Each row was made from one path, in order. Every step used is in the known rows, and no mark comes twice. Write each row's path.
Known rows
sofufo pekiliv rurogo pibe: [ -7  29 -13  16  -4  -2  -3  -2   1   8 -10  15 -14  19  15  -1   6   6
  17  11  10   6 -14   2 -13   7  13   0   5   8]
deni tema dero pekiliv pivu: [ -4  -6  28 -18  -4 -25  -6   6  -3  15  12 -14  -6  13  -2   3   6  76
  16   6  15   5   0  -1  12 -12  12   7   6   3]
tema dero pibe rurogo: [ -7 -11   8  11  -3   1 -15   6  -2 -25   3  -9  -6 -14  -5   1   0 -32
   7  17  15   5   0  -2   9   2  11  11  12   7]
pekiliv rurogo pibe dero tema: [ -4 -18  -8   0  -6  -3  -9   4  -3 -24  -6   5  -8  -4   2   3   0 -14
   3  19   6   4  -6   0  -8   9  12  -1  11  11]
fizef nesu dero pekiliv rurogo: [ -4  -8 -10 -24  -4  -8  -4   6  -1  15  -3   6  -6   9   5  -8   6  59
  19  18   9   4 -20   1  -9   3  13  17  -1  10]
vetig sefup dero: [  1 -10   6   4  -6   7  -5 -11  -3  22 -25 -14   3  -9 -16  15   8  12
   2  15   6   3  -9   2   2   5   8  10   5   7]
fizef nesu dero pekiliv pivu: [ -9  -9  24 -23  -5 -30  -8   8  -3  19  11   4  -8  10   1  -6   6  62
  16  15  10   4 -20   4   8   3  11  17  -8   9]
dero pibe rurogo pekiliv: [-11   6  10   5  -5  -1 -11  20  -2 -27  -7  -1 -15  27  -5  -4   1 -41
   8  11  13   4  -9   0  10   4  10   4   9   6]
deni tema dero pekiliv: [ -4  -8  11  -8  -4   1  -6   0  -2  17   0 -13  -9   5  -2   4   6  71
  11   7  14   5   0  -1   7 -13  12   7  14   2]
pekiliv dero: [ -7   7  14   1  -3   0  -8  -3  -3  21  -3 -17 -12  10  -4   8   5  22
  -3  13  11   3  -6   2   3   5  11  10   8   7]
pekiliv rurogo pibe dero nesu: [ -6 -21 -16  -2  -3  -4  -8   6  -5 -23  -9   1 -10 -13 -11   9   7 -10
   3  18   8   6  -9  -1  -8   6  13   1   2  11]
deni tema: [ -7  -1  11  13  -5   2  -8  -3  -2  23 -11 -16 -15  11 -10   1   6  28
  11   5  10   3 -12   0   6  -9  11   8  11   4]
pibe rurogo pekiliv dero tema: [-12  17  12  -6  -4  -4  -8  16  -3 -32   2 -19 -16  33   3   5  -1 -21
 -16  14  12   2  -4  -1  11  10  11   4  10   4]
rurogo pekiliv pivu: [ -8   6  23  -3  -6 -29  -6  15  -3  19   7  -6 -15  48  -7   1   5  10
  12   8  13   4 -14   4   8   6  10   1   0   7]
deni tema dero nesu fizef: [-12  -4   5   7  -2   1  -9  -1  -8  17   1 -16 -10 -18 -16   5   8 -41
   0  11  14   5  -2  -1   8  -9   9   9  16   3]
rurogo pibe dero pekiliv: [-11 -24   9  -9  -6   1  -8   6  -4 -13  -8   7 -14  -1   0   6   5  60
   6  12   7   5  -5   3   3   2  10   2   9  10]
sofufo pekiliv dero: [ -7  34   9  14  -3   2  -6  -8  -2  19  -4 -16 -17  14  15   9   5   9
  -2  10  12   3  -7   4   1   8  12   8   7   5]
rurogo pekiliv dero: [-10  13  13  -5  -3  -3  -5  11  -3  17  -2  -7 -18  39  -2   9   5   8
  -3   9  13   2  -7   3   5   6  11   0   7   5]
pekiliv dero pibe: [ -6  11  19  -1  -4   1 -13   6  -4  17  -3  -3 -12   0  -1   4   2 -20
   0  14  11   4  -2   3   5   3  12   7   9   6]
dero pibe: [ -5   1  14  11  -5   3 -13   3  -2  20  -6  -1 -13  -1  -7  -4   2 -24
   9  15  10   5  -8   4   4   3  11   7  10   8]
fizef nesu dero pibe rurogo pekiliv: [-15  -6   8  -2  -4  -3 -13  18  -1 -24  -3  20 -16  16  -1  -5   2 -52
  14  14  13   4 -20   1   9   5  10  12   0   8]
fizef nesu: [ -9  -9   3  13  -2   0 -10  -3   4  25  -5   4 -13   8  -8   1   5  16
   7  16  11   4 -10   3   3   5  11  16  11   9]
pivu pekiliv dero tema: [ -6  10  16  -2  -3 -13 -10   0  -4  13  21 -16 -13  20   2   5   0  -5
 -15  18  -1   3  -4   4   3  11  12   6   8   8]
pibe rurogo: [-10  -4   5  14  -5   0  -9   3  -2 -20  -7 -25 -11   6  -9  -1   4  15
   4  14  10   2 -13  -2   8   4  10  16   8   8]
sefup vetig: [ -2  -5  11   8  -2   3 -14  -9  -3  23 -15 -14 -37   8 -11   0   8  18
   2  14   3   3 -11   3   3   4   9   6  12   8]
tema dero pibe: [ -3  -9  12  10  -3   2 -14  -2  -1  17   3   2  -8 -13  -6   2   1 -28
   9  17  15   8   1   2   4   1  12   5  11   7]
vetig sefup: [ -4 -12   5  10  -6   5  -7  -9  -3  24 -14 -16   1   1 -12   6   6  18
   5  15   9   5  -3   1   3   4   9  10   8   8]
pibe dero pekiliv: [ -4 -25   7  -9  -6   1  -8   7  -4  -8  -6 -23 -12   1  -1   5   5  64
   5  13   7   5  -5   2   3   2  10   9   9   9]
pekiliv pivu: [ -6   0  25   3  -4 -25  -8   2  -3  21   7 -16  -9  17 -10   0   5  26
  11  12  11   3 -13   2   8   5  10  10   1   8]
nesu dero pibe: [ -7  -5  15   5  -6   2 -14   2  -8  23  -4   1 -12 -12  -6  -6   2 -35
  13  15  10   4 -20   4   4   3  10   6  -3   8]

Which path is each row?
[-11 -23   2  11  -4   2 -13   2  -5 -12  -9   2 -15 -21 -15  11   7 -11
  -6  16   8   6  -7   3   4   5  11   1   3  11]
rurogo pibe dero nesu
[-10  10  26  -6  -5 -29 -12  27  -3 -31   7  -1 -11  36  -4  -4   1 -36
  14   9  14   4 -10   0  16   5  10   5   1   7]
dero pibe rurogo pekiliv pivu
[-13   0  12  -1  -7  -2 -12  19  -7 -27  -5   2 -14  16  -2  -6   2 -51
  12  12  12   3 -22   0   9   4   9   5  -3   7]
nesu dero pibe rurogo pekiliv
[-10  11  17  -1  -4   0 -13   8  -4 -27  -4 -12 -10  -2  -1   3   1 -25
  -1  13  12   3  -3  -2   9   4  11  13   9   7]
pekiliv dero pibe rurogo
[ -7  -1 -10   1  -4 -16  -5   3  -1   6  10  17 -10  30  -3  -2   5  20
  15  16  -2   5 -15   2 -12   7  14  -1   5  12]
pivu pekiliv rurogo pibe
[ -3   1   4   6  -2   3  -9  -6  -5  18 -15 -18 -11 -19 -22  12   9 -12
 -10  16   7   2 -17   4   2   5  11   8   0   7]
sefup dero nesu
[ -4 -20  -9  -2  -5 -15  -9   4  -3 -25  13   8  -8  11   5   4   0 -11
   4  20  -5   5  -8   1  -9  12  13  -3   7  13]
pivu pekiliv rurogo pibe dero tema
[ -9 -12   9   7  -4  -1 -13  -5  -1  20   2   4 -12  -7  -1  -5   1 -18
  -1  22   9   4 -19   5   3   9  11  14   1   9]
fizef nesu dero tema
[  2  -6 -10 -18  -3  -7  -4   7  -1   7   3 -12  -2   8   2   0   5  66
  13  18  13   6   0  -1  -8   1  14   7  11   8]
tema dero pekiliv rurogo
[ -3 -22   9  10  -6   3 -12  -1  -4 -11  -3 -24 -11  -9  -3   6  -1 -12
  -6  19   7   3  -5   2   5   8  10   6  11   9]
pibe dero tema
[  2 -21 -10 -21  -6  -5  -4  11  -3 -19  -8 -23  -5   8   3   3   4  67
  13  15   7   3  -6  -2  -8   3  12   9   9  11]
pibe dero pekiliv rurogo
[ -9 -11  12   5  -4   0 -15   2  -2  23  -3  21 -12 -11  -3  -6   3 -36
  15  18  11   6 -19   4   4   3  10  14  -1   9]
fizef nesu dero pibe
[-18 -20   3   6  -4   2 -11   3 -10 -14  -8   3 -15 -21 -15   8   8 -55
  -6  17   7   4  -7   3   3   6   8   4  12  11]
rurogo pibe dero nesu fizef
[-13  12  11  -5  -4  -4  -6  16  -3 -27  -4 -17 -17  37  -1   8   4   6
  -3   8  14   1  -8  -1  10   6  11   7   7   5]
pibe rurogo pekiliv dero
[ -6  -2   3  -1  -5   6  -6  -6 -11  19 -24 -17   2 -25 -23  14  10 -55
 -10  19   5   1  -8   2   3   5   7  13   9   7]
vetig sefup dero nesu fizef
[-10 -15   6   8  -4  -3 -11  -5  -1  27  -3   5 -13  -3  -7  -1   6   9
  11  17  10   3 -23   4   3   5  10  16  -2  10]
fizef nesu dero
[  1  -2  -9 -27  -7   0   0   2  -3   3 -28  16   7   2  -4  10   9  60
  10  15   4   5  -7   0  -9   3  12   2   5   8]
vetig sefup dero pekiliv rurogo pibe
[-12 -17 -15  -8  -3 -16  -8   8  -9 -24  10   6  -8   1  -9   6   7 -49
   5  20  -4   5 -10   1 -10   9  10   3   8  14]
pivu pekiliv rurogo pibe dero nesu fizef
[ -5   5 -15  14  -4  -1  -5   1  -1 -21 -12   8 -13   7  17   8   5   3
  17  12   8   5 -11   0 -12   8  12   1   6  10]
sofufo pekiliv rurogo pibe dero
[ -2  -6   9   2  -7   7 -11   1  -4 -27 -27  -9   7 -20 -12  11   3 -37
   4  16   6   4  -5  -1   8   4   8  14   6   7]
vetig sefup dero pibe rurogo
[-14  16   4  -7  -2  -4  -8  17  -5 -31  -2 -22 -13  22 -10  10   6 -18
 -16  11  14   3  -6  -1  10   6  11   8   3   4]
pibe rurogo pekiliv dero nesu
[-11  -9  -9 -23  -5 -10  -5   7  -1   9  -5  35  -9   7   6  -7   7  59
  19  17   9   6 -21   2 -11   4  13   9  -1  11]
fizef nesu dero pekiliv rurogo pibe
[ -2  -2  -7 -24  -7  -6  -3   5  -7  11  -4 -13  -6  10   2  -9   6  60
  16  16   8   3 -23   0  -9   3  12   9  -3   9]
nesu dero pekiliv rurogo
[ -7   1  -9   4  -4  -4  -5   1  -1  11 -10  14 -10  13  -5  -2   6  19
  14  15   9   5 -13   1  -8   4  13   1   8  11]
pekiliv rurogo pibe
[-12 -27   6  12  -5   2 -11   0  -3 -11 -10   7 -16  -5  -7   9   5  12
   6  14   8   4  -9   3   3   4  10   2   8  11]
rurogo pibe dero
[ -5  38  16  12  -3   3 -10   0  -3  16  -3  -1 -18   4  17   5   2 -35
   2   9  12   5  -2   4   2   6  12   6   7   5]
sofufo pekiliv dero pibe
[ -5  -9   2  11  -1   1 -11  -4  -3  19   5 -18  -8 -19 -19   8   6  -8
  -7  20  15   6  -2   2   4   3  12   7   6   7]
tema dero nesu
[ -5  -4  -5 -18  -4  -5  -4   5  -1   3  -3  16  -7  10   3   1   7  74
  20   8  13   6  -1  -3  -5 -12  15  -1  13   4]
deni tema dero pekiliv rurogo pibe
[ -8   5  12  -1  -3 -11  -8  -2  -3  19  17 -14 -13  25  -3   8   5  22
  -2  14   0   2  -8   4   2   7  12   7   6   9]
pivu pekiliv dero
[ -5 -23   1   9  -3   2 -12   2  -6  -7  -6 -28 -11 -18 -16  11   6  -9
  -7  17   9   4  -7   2   6   5  10   8   3   9]
pibe dero nesu
[ -9  -5   8   4  -4  -2 -12  18   0 -30   3   2 -11  15  -3   2   0 -45
   9  13  17   5   0  -1  11   3  11   3  11   6]
tema dero pibe rurogo pekiliv
